(in the rows, 128 means zero)
Known rows, with every way that one mark hangs from another
q338(q158 q382(q616 q736)): [ 98 112 163  68 143 162 117 167 124 122 139 164 166 101 127 175 133 188
 159  88  98]
q445(q498): [122 116 128 117 156 101 161 115 183 154 120 140  99 187 133 113 168 176
 151 123 149]
q158(q220): [139 127 120 161 150 137 166 134 137 145 114 119 103 165 168 132 131 108
 166 144 138]
q220(q158 q525(q338(q382(q616)))): [101 109 154 106 131  94  87 138 129  61  89 102 143  83  99 119 142 136
  85 117 118]
q525(q220 q338(q382)): [110 113 130 122 136 103 160  97  91  89 140 114 175 122 101 129 150 118
 112  97 126]
q750(q382(q616 q736)): [112 134 163  59 109 175 164  75 167 151 124 148 172 120 168 160 151 202
 164 112 112]
q750(q158 q445): [163 186  71 143 105 123 162 145 139 192 171 130  86 158 124  86 119 147
 104 160 125]
q525(q220(q158) q338(q382(q616))): [103 108 117 124  86 108 124 111 102  43 123  85 201  92  91 139 146 137
 109  94 101]
q220(q158): [116  97  97 166 121 106 150  99 136  96 125 133 123 138 122 102 137 158
 131 144 132]
q338(q382(q616)): [ 97 114 162  72 164 138 167 133 130 119 126 116 144 132 149 144 174 181
 145  90 100]
q338(q158(q220(q525)) q382(q616)): [121 126 162 147 158 154  79 151 103 127 112  91  98 115 144 148 107  92
 147 120 114]
q750(q158 q382 q445): [166 182  68 129  89 156 154  80 142 212 176 124  85 163 147  77 129 142
 104 158 124]
q525(q220 q338(q158 q382(q616))): [ 92 136 134 117 120 135 123 105  74  84 143  97 201  95  89 143 128 132
 119  83  88]
q498(q445): [107 108 148 107 120  93 192 102 145 131 153 158  68 175 134 112 138 162
 137 149 135]
q750(q445): [125 140 111 139 129 118 179 142 166 154 157 133 101 156 119  98 143 157
 113 147 135]
q158(q220(q525(q338(q382(q736))))): [142 106 175 107 158 115  93 197 141 118  91 153 119 108 138 163 117  81
 127 131 158]
q338(q158): [110 128 114 155 155 130 148  96 110 137 141 147 122 141 118 107 120 152
 138 132 123]
q158(q220(q525(q338))): [141 146 146 165 154 102 123 138 136 127  83 112 104 133 133 118 107  68
 117 161 155]
q525(q220(q158) q338(q382(q736))): [119  79 112 126  80 101 111 133 113  50 135 150 196  88  86 155 129 133
 118 105 135]
q525(q338(q382)): [111 105 146  88 180 106 155 143 121 109 118 141 143 134 125 121 172 137
 109 103 128]
q750(q158(q220) q382(q736) q445): [198 173  74 136  62 181 121 149 165 224 165 139  86 158 176 132 100 105
 147 169 138]
q338(q382): [111  92 140 104 180 123 168 123 118 128 138 142 119 148 141 122 170 158
 138 105 126]
q525(q220 q338): [112 146 117 150 115  98 179  72 107 100 133 116 182 127  97 116 127 127
 113 122 132]
q382(q616 q736): [106 139 167  71 124 140 174 143 165 130 119 153 175 115 142 172 137 207
 161 114 115]
q158(q220(q525)): [139 133 145 177 153 119 135 116 135 147 106 113  81 147 153 124 107  87
 142 162 154]

Rows
[123 135 182 104 160 119 105 174 130 111  78  87 123 116 145 148 133  84
 122 120 125]  q158(q220(q525(q338(q382(q616)))))
[ 95 140 172  96 165 121  82 134 101 102 109 117 143  88  94 123 124 128
  95 106 111]  q220(q525(q338(q158 q382(q616))))
[111 149 100 177 112 111 142  68  77 100 145 124 181 116  76 110  98 114
 113 124 121]  q525(q220 q338(q158))
[139  91 136 134 147 162  98 192 115 139 137 169 117 131 152 174 111 111
 180 114 133]  q338(q158(q220) q382(q736))
[160 195 104  71  56 180 141 126 172 207 167 138 135 124 151 133 119 184
 131 139 109]  q750(q158 q382(q616 q736) q445)
[138 101 140 121 150 146  84 210 116 117 115 167 142 118 134 167 114  90
 153 115 134]  q525(q338(q158(q220) q382(q736)))
[114  87  97 158  99  94 122  99  92  52 139 110 174 108  87 119 143 114
 103 107 127]  q525(q220(q158) q338(q382))
[135 127 125 101  92 159 160 109 188 175 163 165 121 141 140 125 139 171
 125 141 141]  q750(q382(q736) q445)
[139  96 154 149 148 147  69 176 113 136 125 158  93 111 136 165  90  92
 155 133 147]  q338(q158(q220(q525)) q382(q736))
[179 177 102 183 128 125 118 119 111 186 119 109  67 149 157 113  83  78
 136 175 146]  q750(q158(q220(q525)))
[134 110 122 148 169 139  96 177  97 118 114 128 121 135 134 132 126  69
 139 118 123]  q525(q338(q158(q220) q382))
[117 119 121 163 124  73 103  99 136  80  91 128 123 104  91  90 116 117
  80 159 149]  q220(q158 q525(q338))
[117 103 180  74 161  94 112 161 141 110 106 177 143  94 108 148 134 139
 100 118 152]  q220(q525(q338(q382(q736))))
[134 104 141 177 168 138  77 142  95 134 124 121  72 130 137 128 103  70
 137 134 140]  q338(q158(q220(q525)) q382)
[162 199  87  88  75 157 129 107 200 223 157  93  86 181 148  97 154 178
 124 135 117]  q750(q158 q382(q616) q445(q498))
[194 181  59 166  80 175 135 114 144 222 164 101  61 179 178  95 115  84
 131 170 130]  q750(q158(q220) q382 q445)
[114  88 132 138 143  77  85 130 121  69 101 129 113 101  95 102 140 112
  78 133 144]  q220(q158 q525(q338(q382)))
[119  76 150 107 124  87  75 162 143  68 100 167 137  79  94 135 126 134
  94 127 150]  q220(q158 q525(q338(q382(q736))))
[176 183 111  96  78 199 127 117 142 197 124 123 138 136 199 167 105 138
 182 138 111]  q750(q158(q220) q382(q616 q736))
[109 116 115 150 134 118 122  95  65  90 154 123 172 110  81 122 123 107
 111  99 116]  q525(q220 q338(q158 q382))
[116 159 132  97  99 166 172  87 179 168 154 100 123 145 148 106 159 172
 116 132 106]  q750(q382(q616) q445)
[136 137 127 206 149 133  94 111 111 146 118 117  79 138 133 115  82  74
 142 160 147]  q338(q158(q220(q525)))
[117 121  83 184  80  87 140  75 108  61 123 110 178 110  84 108 120 119
 105 135 131]  q525(q220(q158) q338)
[122 132 144 119 157 152  97 188 102 111 103 100 148 123 140 151 131  94
 146 104 100]  q525(q338(q158(q220) q382(q616)))
